Every row comes from one small tree of marks. The marks that hang from a mark follow it in brackets, in alphabetical order. Every link used is in the known rows. Which tree was each row made from?
Known rows
W(E G(K)): [-19 -14 -21   1 -31  -9  17 -30  33  16 -45 -28 -21  -4  29   1 -43  -8
  18   6   1  -3 -21]
W(E(V(F))): [ -7 -19 -49  10 -22 -25  31 -23  17  19 -68  23 -10  11  26  -7 -52   1
  37  20  18  16 -30]
W(E G Z(V(F))): [-13 -29 -19 -12 -26  -7  31 -25  21  35 -89  14 -13  25  33   8 -50 -18
  15  24   6 -38 -31]
Z(V(E(W))): [  4 -42 -30  17 -47 -18  17 -33   5  27 -70  20   7  11  28  -6 -42  -6
  11  25   6  31 -31]
Z(V(E(W) F(C))): [ -4 -53 -29   7 -54 -30  41 -25  -4  27 -99  18  -7   8  40  -1 -46 -15
  18  23  17  36 -33]
X(F): [-21 -20 -22  17 -22 -11  15 -10  11  30 -49  22  -2  -1  22 -13 -27   5
  28   6   9   3 -31]
Z(V): [-16 -27 -12  28 -27  -4  10 -19   9  26 -56  18  12   1  37  -7 -40   6
  16  12   6   7 -41]
G(K W(E)): [ -3 -24 -30  16 -50  -9  17 -34  15  23 -45 -35  -9  -6  11  -4 -39  -4
  29  -4   8  -2 -21]
G(K W(E(V) Z)): [  9 -21 -46  19 -47  -9  12 -46  23  30 -51 -17 -16  21   1  -4 -49   0
  30  34   5 -34 -14]
V(E(W) F): [ -4 -42 -43  -4 -40 -34  29 -16   1  25 -77  12   2  12  26  -8 -45 -11
  31  23  16  39 -23]
E(V(Z) W): [  2 -33 -41  24 -26 -13  10 -32  23  30 -46  -3   9  18  32 -26 -46  11
  22  39  14  23 -29]
E(W(Z)): [  6 -31 -30   1 -29 -18   6 -15  -3  24 -50   0   4  29  19 -14 -30  -6
  13  27   5  -2 -24]
Z(V(E F)): [-15 -36 -28  16 -37 -18  29 -20  12  32 -84  30   8   9  39   0 -56  -4
  30  21  16  14 -33]
K(G): [-23 -21 -26  21 -23 -13   1 -14  15  28 -43  12  -1   0  34 -11 -31   2
  12  22   5   2 -22]
V(E(W(G)) F Z): [ -9 -47 -33 -17 -36 -20  29 -25  26  38 -81 -10  -3  17  40  -9 -52 -13
  21  30  17  13 -21]
E(W): [ -5 -32 -27   8 -31 -20  10 -16  -1  20 -49   0   6   5  25 -15 -29  -1
  16  15   7  32 -31]
G(K W): [-19 -31 -20  23 -48  -5   8 -25   9  29 -41 -31   4 -11  13  -6 -40   5
  34   9   6   0 -23]
W(E Z): [ 15 -11 -34   0 -22 -14  12 -18  10  13 -52   2  -9  33  22  -8 -32  -9
  12   2   9 -26 -24]
Z(V(E(W(G)) F)): [-19 -52 -23  -9 -45 -19  32 -31  13  41 -97  22  -5   5  32   6 -53 -15
  17  39   5  21 -30]
C(F): [-14  -5 -24  17 -11 -20   5  -6  -3  20 -49   9  -1 -10  36 -18 -36  15
  22   7  22  12 -31]
V(F Z): [-19 -30 -25  12 -16 -11  25  -6  21  31 -57 -12  16  13  48 -19 -50   3
  37  10  25   3 -33]
V(E F Z): [ -5 -32 -37   8 -27 -18  27 -14  25  29 -68  -2   9  21  46 -15 -55  -2
  35  12  27   6 -25]
W(Z): [ -1 -18 -24   8 -21 -10   2  -9   5  20 -47   6   3  27  25 -11 -32   1
  16  15   9 -24 -27]
V(E(W) F(C) Z): [  6 -48 -39  -1 -44 -30  38 -19   9  25 -82 -13  -5  20  48 -17 -44 -13
  23  14  28  28 -24]
G(K W(E Z)): [  7 -23 -34   9 -47  -7  13 -33  14  27 -48 -35 -10  18   6  -4 -39  -9
  25  10   6 -36 -15]
V(E(W(Z)) F(C)): [ 11 -46 -40 -14 -47 -38  33 -15  -9  22 -90   7 -16  34  28  -5 -38 -20
  17  27  19   5 -18]
Z(V(F)): [-29 -34 -17  21 -26 -11  27 -12   9  33 -72  20  14   1  41  -5 -51   0
  33  19  13  12 -41]

Write each row's tree
[ -4 -36 -31  -9 -47 -17  10 -33  24  30 -58 -22 -16  25  17   0 -45 -16
  12  47  -2 -12  -8]	V(E(W(G(K) Z)))
[ 14 -41 -25  14 -55  -3   7 -36   0  39 -79  19   3  26  11   2 -41  -4
  11  25   5 -38 -24]	G(W(Z(V(E))))
[  5 -40 -29 -10 -38 -13  12 -32  26  30 -64 -13  -4  18  36 -11 -41  -7
   4  23  10   9 -20]	V(E(W(G)) Z)
[-15 -33 -21  10 -25 -16  31  -6  13  23 -67 -16   0  10  56 -18 -43  -1
  28   0  29   3 -34]	V(F(C) Z)
[-16 -40 -37 -14 -27 -21  19 -25  12  39 -80  18 -13  27  17  -3 -49  -6
  24  65   4  -9 -22]	E(V(F) W(G Z))
[  3 -42 -31  20 -55  -4   2 -40  11  52 -78  25  -2  23  15   3 -40  -7
   2  44   0 -45 -14]	K(G(W(Z(V(E)))))
[-10 -40 -22  12 -45 -23  36 -19   3  23 -95  26  -8   6  46   2 -49  -8
  21  12  20  13 -34]	Z(V(E F(C)))
[  8 -28 -26  16 -36  -9   8 -26  11  28 -69  27   4  34  28  -2 -45  -4
  10  28   7 -25 -27]	W(Z(V(E)))
[-17 -22 -38  -9 -23 -20  29 -29  25  24 -78  21 -24   5  26   2 -51  -3
  27  26  10   2 -27]	W(E(V(F)) G)
[-26 -39 -11  18 -33 -16  34 -11   0  25 -82  15  -1  -2  49  -2 -44  -3
  24  10  18  12 -42]	Z(V(F(C)))
[ -8 -31 -22  17 -46  -3   4 -23  10  35 -43 -31   2  12   8  -6 -40   0
  29  24   5 -35 -18]	G(K W(Z))
[ -6 -44 -41  14 -32 -26  34 -24  13  30 -73  -6  -5  15  45 -21 -49   2
  30  37  25  27 -30]	E(V(F(C) Z) W)
[-18 -28 -40  23 -16 -13  23 -18  29  33 -60   6  10  16  43 -20 -59  13
  42  34  23   5 -31]	E(V(F Z))
[-17 -32 -33   6 -35 -12   6 -38  28  36 -49 -15 -15  21  13  -6 -50  -1
  20  69  -6 -12 -15]	E(V W(G(K) Z))
[  8 -26 -39   4 -41 -10   6 -31   9  36 -60   0 -16  21   9  -4 -27 -11
   5  19   4 -46 -12]	K(G(W(E Z)))
[ -7 -33 -28  11 -40  -6  -4 -22   4  44 -55   4  -3  17  10  -6 -28  -2
   9  32   2 -44 -13]	K(G(W(Z)))
[  9 -30 -50   0 -39 -18  26 -32   6  35 -81  15 -14  28   3  -2 -48  -4
  34  30  15 -32 -21]	G(W(E(V(F)) Z))
[ 19 -33 -41  -4 -40 -24   8 -22   0  22 -62   9  -2  37  16  -9 -34 -10
  10  29   8   1 -17]	V(E(W(Z)))
[ 15 -37 -40   9 -37 -18  14 -27  18  25 -55 -11   9  23  37 -21 -41  -4
  15  17  17  24 -22]	V(E(W) Z)
[-28 -34 -17   3 -38 -12  11 -26  21  28 -43 -31  -7  -7  26  -5 -41  -6
  19  31  -3  19 -22]	E(W(G(K)))
[ -4 -14 -34  -2 -25 -12  12 -37  25  16 -61  19 -25   6  21   0 -41   3
  10  20   3  -3 -26]	W(E(V) G)
[ -6 -45 -19  -2 -48 -12  14 -38  12  32 -80  19  -6   5  29   4 -42 -10
   0  31  -2  18 -28]	Z(V(E(W(G))))
[ -2 -23 -44   7 -31 -30  38 -23   7  11 -79  19 -26   8  35  -5 -45  -3
  28  11  22  16 -30]	W(E(V(F(C))))
[-15 -36 -27  -3 -49 -19  14 -34  24  26 -56 -22 -14   1  23   0 -45 -10
  16  33  -1  22 -13]	V(E(W(G(K))))
[ -3 -26 -30   7 -25 -12  34 -19  14  30 -79  15   0  30  33  -2 -51 -14
  25  18  13 -25 -33]	W(E Z(V(F)))
[-15 -39 -19  -9 -35 -10  23 -24  18  42 -95  28  -7  28  33  10 -56 -13
  16  40   7 -33 -25]	W(G Z(V(E F)))
[-11 -15 -36  17 -26  -2  17 -46  58  26 -42 -31 -17   9  37 -10 -59   4
  23  31   8 -12 -20]	W(E(V(Z)) G(K))
